Known rows, with every step that occurs:
lituz > ziran > zime > kolu > zapami: [ 22  15  78 -11  -5  11 -10   6  43 -45 -31 -39  22  -7  -4  12   6 -23
  10  20 -33 -37  11 -24  10]
zime > zapami > kolu: [-16  24  25  -7 -13  18 -18  -7  10 -13  12 -14  24  -9 -11 -13 -16   6
  16  20 -36 -42   1  -3   1]
sudis > subo > ziran > lituz: [ 22 -14 -15 -12  14  -6  64   2  16  28 -19   1  -7   0   5  17  18 -27
   0  -3  -7 -12   9  15  53]
subo > ziran: [ 11   4  13  -6  -7   7  15 -14  -3  11   4  -6   1   7   8   5   6 -19
  28  -1   9 -21  12   6  32]
ziran > subo > sudis > retis: [  0   3 -15 -36   0   6  27 -44  -7  28   0  -9  -4 -42 -18   6 -13 -39
  -3 -51 -31 -32  45   3   0]
sudis > subo > ziran > zime > zapami > kolu: [ -1   7  40  -5   1  28  20   7  19 -17   6 -22  13   7  12  12   1 -16
  10  42 -36 -32  16  13  38]
subo > ziran > zime > zapami: [ 20   9  58 -24   0  30   7   7  -7 -19   3 -17  16  15  11  12  14 -27
  16  19  -8 -14  20  -9  16]
subo > ziran > lituz: [ 21  -4  13 -22   7  -6  33   4   6  23 -18   2  -5   7   1  20  22 -30
  16 -18   3 -13   1   5  39]
kolu > lituz > ziran > subo: [ 31 -22  18  -7  -6 -19  31  -3  20  20 -51 -43  24   3 -18  11  28 -31
   7 -17 -26 -57  27 -47  12]
zapami > kolu: [-16  11   6   2 -17   3 -14 -10  22   1   3 -16   4 -12  -2  -7 -12  -4
  23  -4 -17 -41   7  15   8]
lituz > kolu: [ 16  13  16 -11 -21   5  -4  -8  26   2  -5 -38   2 -12  -3  -1   7 -22
  12  -2  12 -25  29   9  10]
subo > ziran > zime > kolu: [ 24  18  62 -13  -2  19   3   4  -5 -34  -6 -13   5   6  20  28  20 -30
  25   1   9 -29   9   7  19]
subo > sudis: [  4  10   3 -12   0   5  14 -15   3  -1  -2  -5 -13 -26 -15  -4  -6 -26
   6 -19  -7 -27  28  17   3]
zime > zapami > kolu > lituz > ziran: [  5  12  48   5   7   3  -7   9  40  -6 -18 -35  37   8 -35  -4   2 -15
  15  34 -45 -76   0 -24  11]
lituz > ziran: [  9  -7   6  -2  -5   1  12 -12  37   5 -19 -18   0   1 -12  -5  -1 -18
   9  -7  -6 -28  25 -13  25]
lituz > kolu > zime: [ 20  27  30 -18 -30   1 -13 -11  24 -23 -11 -31   9 -14   5  -1   3 -14
  29   6   2 -25  17  12   5]
lituz > kolu > zapami: [ 18  21  38 -13 -27   3 -14  -7  34  -4  -8 -51  21 -20  -6  -8   3 -18
  15  21 -15 -24  17  -4   8]
sudis > subo > ziran: [ 14  -7 -15   4  -1   9  46 -15   6  16   2  -6   0   1  11   2   4 -16
  14  12  -3 -20  22  15  48]
subo > ziran > lafo: [ 12 -11  12   4  -9  26  22   1  10   9  -5  -6  17  11   7  10  20 -36
  23 -22  -8 -31  30 -14  19]
zapami > kolu > lituz > ziran > zime: [ 10  -7  59   4   6  -5  -6  22  60  -9 -34 -53  11   6 -14  15  19 -42
  13   9 -21 -66  19  -4  10]
sudis > subo: [  7  -6 -31   3  -4   6  35 -14  16   8   0 -15   1 -20   4 -13  -6  -8
  -1   3  -8 -19  28   9  17]
lituz > ziran > subo > sudis: [ 12 -18   8 -18  -7  -9  37 -23  20  13 -43 -20 -11 -15 -21  13   9 -31
  -2 -33 -35 -35  44 -25  28]
subo > sudis > retis: [ -4  17  -9 -23  13  16  11 -37   8  16  22   0 -11 -40 -26  -6 -25 -40
   5 -31 -11 -31  34  30   0]
zapami > kolu > lituz > ziran: [  4   1  31  13   2 -12  -3   6  51   7 -27 -37  16   3 -26   3   7 -25
  20  11 -23 -75   5  -6  19]
zime > kolu: [ 11  24  19  -6  -9  10  -4 -11  -6 -25  -1  -5  14 -15   1   1   0  -5
  19  -7  -1 -40   5  -1  -5]

Rows:
[ 12  34  42  -7 -15   9 -15 -10   3 -30  -2 -17  33 -23  -4  -6  -5   0
  21  18 -28 -40  -7 -11  -4] -> zime > kolu > zapami
[  9  30  28 -21 -16  16 -11 -10  -8 -35   4  -4  34  -8  -1 -14 -13   7
  25  22 -29 -24   2 -11 -13] -> kolu > zime > zapami
[ 30  33  46 -42 -12   3  -1   9  22 -24 -25 -19  27 -10  -9  10   9 -16
   9  14 -25 -18   1  -5   2] -> ziran > lituz > kolu > zime > zapami
[-13  28  20  -5 -25   0 -23 -13  21 -23  -1 -11  12 -14   6  -7 -17   4
  39   6 -28 -42  -5  18   3] -> zapami > kolu > zime
[ 32  -6   3 -16   4  -6  56   4  36  27 -25 -24  -9   0   2  27  27 -40
  -2   6   3 -13  22  21  63] -> sudis > subo > ziran > lituz > kolu
[ 26   6  14 -28  -6  -8  14   8  36  13 -28 -30  -2 -14  -8  14  22 -35
  -1 -19   6 -15  19   9  15] -> ziran > lituz > kolu
[ 26 -21  22  16   7   9  22  18  49   5 -38 -35  33   9 -27   4  28 -49
   7 -16 -23 -63  37 -39  -4] -> kolu > lituz > ziran > lafo
[ -4   6  61 -12  -1  21 -13  10  50 -28 -16 -34  14   7 -10   5  -4 -18
   7  24 -40 -39  20 -15  15] -> lituz > ziran > zime > zapami > kolu
[  4 -13  31  23   1   7   5  20  64   2 -36 -39  33   8 -29   7  18 -42
  16  -9 -42 -85  23 -26   5] -> zapami > kolu > lituz > ziran > lafo
[ 22   5  56  -9   0  11   0   5  34 -39 -29 -26   4   0   2  19  12 -28
   8  -4  -6 -36  23 -12  11] -> lituz > ziran > zime > kolu
[ 29  26  34   1   4  -2  -1   5  -7 -21 -11 -21  32 -12 -13   5  17 -19
  19   1  -1 -66  -3  -6 -18] -> zime > kolu > lituz
[ 19  27  69 -16 -11  16 -18   7  11 -48 -11 -34  27 -19   8   7   5 -16
  14  16 -23 -29   5  -9 -15] -> ziran > zime > kolu > zapami
[  9  18  66 -11   4  14 -18  27  18 -26  -6 -43  37  -2 -11   5  13 -25
  13  26 -31 -60   7  -5 -24] -> ziran > zime > zapami > kolu > lituz
[ 29  21  29 -34 -17 -13   5   5  35 -11 -32 -23   5 -14   1  16  15 -26
  15  -8  -6 -16   8  13  11] -> ziran > lituz > kolu > zime
[ 30  12  42   8  10  -6   7   4  25 -19 -32 -26  28   1 -25  10  18 -25
  15   7 -11 -72   4 -21   7] -> zime > kolu > lituz > ziran
[  4 -10  -5 -29   6   3  34 -44  23  31 -19 -16  -8 -28 -30  10 -12 -45
  -6 -47 -40 -40  51 -11  26] -> lituz > ziran > subo > sudis > retis
[ 20  39  47 -27 -26  15 -18  -7  13 -36  -4 -27  32  -9  -5  -6  -3  -5
  23  30 -19 -26  12  -4  -3] -> lituz > kolu > zime > zapami
[ 32 -14  49  -5  12  -3  11  20  43  -7 -38 -50  12   7 -10  12  28 -48
   5   1  -2 -46  30 -16   2] -> kolu > lituz > ziran > zime
[ 31  -1  44  18  10  13  15  19  38 -23 -41 -26  43   4 -25  15  31 -42
  11 -12 -26 -82  22 -41  -7] -> zime > kolu > lituz > ziran > lafo
[ 16 -15  35 -11  -1   7   8   5  46 -11 -28 -34  -6   4   2   7  11 -34
   2  -8  -2 -17  37 -11  15] -> lituz > ziran > zime
